Each row was made from one path, in order. Every step used is in the known rows, and no mark comes twice. Write each row's path.
Known rows:
T/G/V/N/S: [ 1.75  2.28  0.62 -1.59  1.37 -0.05  1.08 -0.57 -1.24 -1.47  1.53  2.15
  1.14 -0.61  2.48 -1.43 -5.03 -1.42 -0.69 -0.44 -1.90  0.72]
G/V/N/C/T/X/S: [-0.82  0.82 -2.01  1.03 -1.04 -0.14  0.49 -1.16 -2.21  0.53 -0.26  2.08
 -1.25  2.14 -2.22 -0.58  0.38  5.03 -0.97 -2.69  0.75 -1.75]
R/S/N/C/T: [-1.28 -0.15  1.03 -1.10  1.56 -0.06 -0.87 -0.12  1.97  0.70 -1.59 -2.28
 -0.54 -0.75  0.33 -0.41 -0.45  4.32 -2.20 -0.99 -0.61 -0.73]
R/S: [ 0.43 -0.09 -0.77 -0.12 -0.67 -0.48  0.93 -0.67  1.45 -0.61 -2.07 -1.55
  1.21 -1.50  1.25  3.32 -0.15 -2.64 -0.11 -1.29 -0.06  1.40]
G/V/N/C/T/X: [ 0.72  0.26 -2.98  0.01 -0.24 -0.86  0.50  1.69 -1.24 -0.11 -0.11  2.56
 -0.69  1.45 -0.94 -1.20 -1.52  1.71  0.73 -0.11  0.10 -1.92]
V/N/C/T: [ 1.78  1.45  0.90 -2.12 -1.23 -1.94 -0.69  3.08 -0.06  0.57  0.02 -1.14
 -0.69  0.92  0.25  0.74 -1.13  1.88 -0.59 -0.08 -1.45 -0.95]
C/T/X/S/N/V/G: [-2.13 -1.14  2.51  2.25 -1.21  0.43  0.54 -3.35 -0.70  0.64  2.67 -0.22
 -0.04  1.54 -2.42 -4.65  1.01  2.63 -0.14  0.07  0.62 -1.88]
J/T/G/V: [-0.45  2.62  0.01  1.11  1.09  0.77  0.10  1.78  2.15 -0.38 -0.01 -0.28
  1.39 -1.10  1.56  0.12 -0.17 -0.53  1.33  1.91 -0.34  2.67]
X/S: [-0.23  0.61  0.29  1.33 -1.78  0.23  0.38 -1.84 -0.03  0.43 -1.14 -2.39
 -0.06  0.12 -0.58  3.55  3.06 -0.74  0.05 -1.56  1.16  1.39]
R/S/N: [-1.05 -1.86 -0.26 -1.09  1.42  0.06 -0.59 -2.38  2.09 -0.33 -0.65 -1.42
  0.34 -2.30  1.83  0.96 -0.37 -2.33 -0.50 -0.67  0.54  0.54]
S/N/C: [-0.30 -1.69 -1.13 -1.43  2.29 -0.20 -0.94  2.30  0.73  0.65  0.71 -3.10
 -1.23 -0.72  1.13  0.52  0.58  0.40  0.01  0.20 -0.11 -1.55]
J/T: [ 0.00  1.44 -0.97  1.80 -1.06  0.10 -0.76  2.09  1.64  0.24 -0.67 -2.42
  0.60 -0.67  0.72  1.63  1.17 -1.77  1.71  0.29  0.27  1.63]
C/N/V/G: [ 3.01 -2.97  2.41  1.11 -1.02 -0.90  1.01  0.29 -0.15 -0.18  1.02 -2.97
  0.81  0.78  1.50 -2.19 -1.81 -1.98  0.28  1.18 -0.41  0.69]
T/X: [-0.71 -1.49 -2.86  1.09 -1.46 -0.53  1.58  1.43 -0.44 -0.05 -0.68  0.24
  1.25 -0.44 -0.66  1.91  1.46 -3.98  3.05  1.09  1.70 -0.85]
V/N: [ 2.11 -0.02 -0.12 -2.12 -1.33 -1.70 -0.36  1.15 -0.02 -0.40  0.69 -0.19
  0.10 -0.66  1.61  2.56 -0.59 -4.96  0.88  0.34 -0.38  0.57]
X/S/R: [-0.21 -1.79 -0.13  0.79 -0.81  1.31 -0.73 -2.06  0.03  0.13 -1.80  0.10
 -0.81  0.20 -1.81  3.79  5.34 -0.76 -0.71 -0.12  1.48  2.01]
X/S/N: [-1.71 -1.04  0.73  0.44  0.01  1.03 -1.13 -2.68  0.61  0.85  0.25 -2.12
 -0.97 -0.77 -0.25  1.26  3.07 -0.13 -0.34 -0.68  1.52  0.35]
N/C/T/G/V: [ 0.67  2.92  1.72 -0.54  1.49 -0.15  1.06  3.38  1.55  0.37 -1.06 -0.74
  0.39 -0.02 -0.02  0.06 -1.20  4.11 -0.12  2.46 -1.23  0.69]
N/S/R: [ 1.22 -1.28 -1.12  0.79  0.00  1.79 -0.07 -0.46 -0.69 -0.95 -1.60  1.41
 -0.09 -0.16 -0.67  0.71  0.71 -2.51 -0.15 -0.02 -0.50  1.32]
G/V: [ 2.35  0.37 -2.36  1.49  0.36  0.33  0.32  0.00  1.04 -0.70 -1.23 -0.19
 -0.44 -1.11  0.70  1.62  0.55 -4.36  2.06  1.24  0.78  2.23]
X/S/N/V: [ 0.52 -1.52 -0.77  1.57  1.26  0.94 -1.47 -4.25 -0.46  0.03  1.96 -2.51
 -1.72 -1.23 -0.28 -1.80  1.80 -1.79 -0.75 -0.70  0.78 -0.09]
V/N/S/R: [ 1.90 -1.25 -0.76 -1.59 -0.33  0.61 -0.82 -0.89 -1.88 -1.41  0.08  3.04
 -0.34  0.19  0.46  0.32 -1.31 -2.99 -1.01 -0.89 -1.17  0.51]
G/V/N: [ 3.09  0.30 -1.72 -0.68  0.21 -0.77 -0.32 -0.44  0.01 -1.15  0.66  1.20
 -0.64 -0.82  1.96  1.28 -1.10 -4.87  1.02  0.29 -0.11  1.53]
X/T/G/V/N: [ 0.00  2.67  3.96 -2.82  0.26 -1.23 -0.34 -0.09  1.84 -0.40  0.02  2.08
  1.29 -0.80  2.77  0.65 -2.78 -2.31 -0.45  0.60 -0.52  1.67]

Which path is each row?
[ 1.82  0.13 -1.02 -2.73  0.14 -1.92 -0.12  3.37 -1.01 -0.08  0.89 -1.65
 -0.69  0.41  1.84  2.60 -0.96 -0.65 -0.34 -1.31 -1.37 -1.45] | V/N/C
[ 1.22 -2.36 -1.55  0.05  2.67 -0.03 -0.76 -3.97  0.83 -1.00  1.11 -1.67
 -0.64 -2.79  1.89 -1.93 -1.38 -3.92 -0.87 -0.60 -0.41  0.07] | R/S/N/V
[-2.63  0.56 -0.81  2.03 -2.45  0.09  1.24  0.77 -1.33  1.51 -1.56 -1.00
 -0.12  2.07 -3.54  0.97  2.71  6.02 -0.43 -1.95  1.23 -2.00] | N/C/T/X/S
[ 1.46 -1.71  1.60 -0.24  1.46 -0.51 -0.02 -0.76  0.90 -0.50  3.44 -2.27
 -0.29 -0.61  1.63 -2.89 -1.11 -3.51  0.85  1.49 -1.23 -0.57] | S/N/V/G
[ 1.75  2.86  3.16 -2.13 -0.11 -0.86  0.07  1.11  1.43 -0.42  0.61  2.20
  0.91 -0.59  1.01 -0.54 -1.78 -0.65  0.27  3.27 -0.78  1.98] | C/T/G/V/N
[ 3.11 -1.11 -1.99 -0.41  1.59  1.60 -0.81 -2.58 -1.78 -2.13 -0.05  4.43
 -1.24 -0.07  0.60 -0.85 -1.79 -3.43 -0.90 -0.88 -0.90  1.49] | G/V/N/S/R
[-1.87  0.53 -0.31 -0.05 -2.15 -0.98  0.57  0.54 -2.43  1.11  0.10  0.38
 -0.33  2.41 -2.20  0.48  1.24  5.62 -1.20 -2.81  0.55 -2.75] | V/N/C/T/X/S
[ 0.42  2.16  3.80 -4.02 -0.17 -2.06  0.23  4.41  0.46  0.70  1.00 -0.58
  0.88  0.45  0.98  0.63 -1.64  3.69 -1.33  1.52 -2.20 -0.77] | V/N/C/T/G
[ 2.15 -2.06 -1.45  0.20  2.01 -0.16 -1.38 -1.18  0.69 -0.40  2.33 -1.92
 -1.27 -2.09  1.11 -2.67  0.19 -5.22  0.95  1.91  0.19 -0.23] | S/N/V
[-0.90 -0.01 -1.79  0.86 -1.49 -0.78  1.18  3.74 -0.41  1.09 -1.36 -0.65
  0.37  1.25 -2.08  0.37  0.89  2.59  1.37  0.73  0.49 -2.05] | N/C/T/X
[ 1.13  1.72  0.95  0.24 -0.90 -0.90  0.00  3.51  1.07  0.84 -1.73 -2.82
 -0.43  0.77 -1.09  1.39  0.52  2.58  0.38  0.82 -0.66 -0.07] | N/C/T
[ 1.58 -0.19  0.43 -2.20  2.48  1.39  0.02 -1.37 -1.21 -1.92  0.55  5.05
  0.47 -0.53  1.45 -1.12 -2.41 -1.45 -1.44  0.85 -1.77  1.39] | T/G/V/N/S/R
[ 1.69  1.43  2.75 -1.57  0.99  1.37 -0.50 -1.12 -0.22 -1.27 -0.34  5.38
  0.46 -0.02  0.05 -2.78 -2.43  0.94 -1.69  2.12 -1.80  2.02] | C/T/G/V/N/S/R
[-0.58  2.92  3.54 -0.59  0.40 -0.38  0.32 -0.18  2.78 -0.01 -1.93  0.41
  1.48 -1.13  1.51  0.99 -1.18 -1.55  0.52  1.48  0.16  2.41] | X/T/G/V
[ 1.19 -4.09 -0.08  1.19 -0.46  2.08 -0.42 -1.11 -1.05 -0.35 -2.52  1.10
  0.08  0.37 -0.32 -0.71 -0.11 -0.63 -1.19  0.46  0.91  1.65] | C/N/S/R
[-0.67  0.06 -0.62  1.71 -2.74 -0.35  1.02  1.76  0.55  0.57 -1.29  0.73
  1.27  0.38 -2.19  0.57  1.41 -1.78  2.64  2.21  1.59 -0.13] | C/T/X
[-0.09  3.74  3.92 -1.78  0.23 -0.15  0.14 -1.66 -0.11 -0.92  0.04  2.56
  1.56 -0.24  2.59 -1.92 -5.71 -0.60 -1.39 -1.85 -1.71  0.97] | X/T/G/V/N/S
[ 1.52  1.18 -0.21 -3.25  2.67 -1.34  0.86  2.40 -0.51 -0.75  1.39  0.20
  0.01 -0.50  2.70  0.99 -2.46  0.72 -0.68  0.39 -1.89 -0.47] | T/G/V/N/C
[-5.26 -1.15 -2.12  2.76 -0.32  1.63 -1.10 -2.09 -0.02  1.16  0.96 -0.40
 -0.05  0.12 -1.45 -0.89  3.34  1.74  0.75 -1.79  2.46 -0.93] | J/T/X/S/N
[-2.01  0.54  1.81  0.51  0.23  0.67 -1.51 -1.01  0.73  1.76 -0.41 -2.92
 -1.85  0.92 -1.76 -0.46  2.65  6.54 -1.97 -1.06  0.50 -1.08] | X/S/N/C/T
[ 1.71  3.76  2.97 -1.03  0.10  0.31  0.48 -0.81 -0.36 -0.85  0.40  2.95
  1.11  0.15  0.91 -2.77 -4.94  0.97 -0.97  0.74 -2.08  1.30] | C/T/G/V/N/S
[-2.18 -0.17 -3.39  2.61 -1.57  0.24  0.38  2.19  0.32  0.22 -0.38 -0.11
  1.41  0.06 -0.76  0.86  1.54 -2.15  2.93  0.07  1.24 -0.36] | J/T/X
[-4.04 -2.66 -2.90  0.46  1.02  0.53  0.25 -0.73 -1.61  1.21  0.82 -1.41
 -0.97  0.69 -1.51  0.58  3.16  3.81 -0.43 -2.43  1.68 -3.52] | T/X/S/N/C
[-2.81 -1.87 -0.99  1.59 -1.23  1.22  0.31  0.17 -1.29  1.05 -2.23  1.54
 -0.93  2.32 -4.63  1.24  4.99  6.04 -1.17 -0.59  1.60 -1.37] | N/C/T/X/S/R
[-2.26 -0.96 -2.14  2.31 -2.12  0.33  1.44 -1.57 -1.37  0.45 -0.63 -0.29
  0.75  0.62 -2.10  2.72  3.28 -0.68  1.17 -1.52  2.27 -0.57] | T/X/S
[-2.36 -1.51 -1.23 -0.01  0.62 -0.15 -0.35  2.47  0.31  1.35  0.12 -0.36
 -0.61  0.62 -1.65 -1.90  0.96  2.99  0.80  1.63  0.97 -2.90] | S/N/C/T/X
[-3.74 -1.18 -0.29  3.27  0.00  1.02  0.10 -2.70 -0.94  0.37  3.54 -1.16
  0.12  1.11 -0.75 -4.68  1.13  1.90  0.16 -2.02  0.33 -1.84] | J/T/X/S/N/V/G
